Each row was made from one path, in order. Every step used is in the known rows, and no mark comes twice. Write each row's path.
Known rows:
bapu, mado, timak: [  5  -3   4 -15  25   9  -4   3  20  -7   4 -10  -5  -8  12   8  10]
navug, fudaruf: [-12 -25  14  -8  15   9 -22   0  13  -3   3 -25 -11  -1   9   6   3]
bapu, navug: [ -3 -11  12 -34  16   8  -3   5  12 -10 -12  -9 -15 -15  -3   1   0]
fudaruf, navug, bapu, mado, timak: [ 19  -4  -6   7   8  17   5 -11  24 -11  12 -21  -9  -5   8   9  -4]
timak, gida: [-21  -4  31 -14  23  -5  -8  -5  16  -2   2  14 -11   7   5   6   1]
befet, fudaruf, navug, bapu, mado: [ 26 -17  -4   8   7   1  18   3   7 -12   7 -15   0  -9   0  -1 -11]
befet, fudaruf, navug, bapu, mado, timak, gida, difogi: [ 16   7 -17  -6   8 -12  29 -21  -9 -10  22  -8   5  11  -9   0  -7]
befet, fudaruf, navug: [  8 -28  10  15  13 -20  -1  11  -3   6  -2  -2   9  -7  -2  11  -5]
mado, bapu, gida: [ -9  -6  24 -27  37   2  15   3  12  -4  15 -12 -31  -4  -3  23   6]
timak, befet, fudaruf, navug: [  8 -23  14  14  -5 -10 -20   6  -4  10  -2  19  19  -3   6   8  -9]
gida, timak, befet, fudaruf: [ -5 -13  -8  -8  13  -9 -10  12  -5  11  13  34   9   9 -10  -6  -7]
befet, fudaruf, navug, bapu, gida: [ 18 -16  -2   6  17  -6  29  -1   8  -2  12  -8 -18  -2  -7  11 -10]
gida, timak, befet: [-16  -4   3 -12   9   5 -24  -2   8   5  10  29   1   3  -8  -7  -4]
befet, fudaruf, navug, bapu, gida, difogi: [ 15 -10 -14  -7  13 -21  37 -13 -15  -8  15 -12 -15  -4 -22   0  -9]
mado, fudaruf, navug: [  2 -24  15   4   7 -14  -8 -11  -2   2  -3  -9   9   2   6  18  -7]
bapu, mado, timak, gida, difogi: [ -9  18   3 -32  20  -6   6 -18   0 -11  11  -1   3   3  -2  -2   9]
fudaruf, navug: [ -3 -17  21  10   9  -7 -15  -1   9  -2  -5  -5   1 -13   1  10  -3]
timak, befet, fudaruf: [  1 -22  14  -5   9  -7 -14  12   1   7   2  24   5   6  11   2  -5]

Write each row's path:
[ -5 -18   5 -33   7  19 -15   1  11 -10  -7 -33 -12 -10   0   2   1]
bapu, navug, fudaruf
[  8  11   6   2   6  15   7 -20  26  -8  15  -6  -4   5   8   9  -4]
fudaruf, navug, bapu, mado, timak, gida
[18  0 -4  5 10  2 20 -9 15 -2 18 -4  2 12  6 11 -8]
befet, fudaruf, navug, bapu, mado, timak, gida
[  8  -6   7 -15  17  17   7  -4  23 -21   8 -13 -22  -7   5  -8  -4]
navug, bapu, mado
[ 26 -11   1   8 -12   9  -2  -1   6  -7   7   7   9  -4   7  -5 -15]
timak, befet, fudaruf, navug, bapu, mado
[  0   7  -9  -2  -2  15   1 -19  14   2  21  19 -10   0 -18  -2 -13]
fudaruf, navug, bapu, gida, timak, befet
[ 22  -7 -12  -6   8  17   6   1  15  -2  19   7  -6  13  17   0  -7]
navug, bapu, mado, timak, befet, fudaruf
[  8 -15 -16  15  -6  -1   0  -3  -2   6  21  22   5  12 -15  -6 -20]
gida, timak, befet, fudaruf, navug, bapu
[  1  11   6 -16  23  18  12 -15  31 -11  19  -3 -19  14  12   4  -1]
navug, bapu, mado, timak, gida
[ 20  -5 -20   5 -10   8   4  -2   1  -3  19  15  15  -1 -12 -13 -17]
gida, timak, befet, fudaruf, navug, bapu, mado
[ 10 -25   5   8   4  -3   7 -21   4  -6   8 -16  -9  13   6  12 -17]
mado, fudaruf, navug, bapu
[ 13 -12   1 -21  15   9  15 -15  11 -18  10 -17 -14   7  11  -1  -9]
navug, bapu, mado, fudaruf
[ 22  -8  -3   7  -4   2 -15   6   4   8   4   8  29  -6  14  12  -2]
bapu, mado, timak, befet, fudaruf, navug
[ 14 -12  12  -7   4  -6  -4 -11   0  -9  -5 -16  20 -11   9  10  -4]
bapu, mado, fudaruf, navug
[ 12 -10 -23   1  21  -8  34  -2   3   3  24   1 -15   1 -27   3 -12]
befet, fudaruf, navug, bapu, gida, timak
[  5   0 -14  -9  -4   6   8 -29   1   4  23  16  -2  15 -12   6 -18]
mado, fudaruf, navug, bapu, gida, timak, befet
[ 17 -12   2   5  -2   2   9  -5   7   4  12  14  -9   3   0   7 -14]
timak, befet, fudaruf, navug, bapu, gida
[ -8 -16  11 -39  15  22  -7   2   7 -11   7 -44 -20  -4  -1  16   2]
mado, bapu, navug, fudaruf
[ 17 -19  -8  22  -3   5  -4  -5   8  10  17   8   0  18  12  14 -14]
mado, timak, befet, fudaruf, navug, bapu
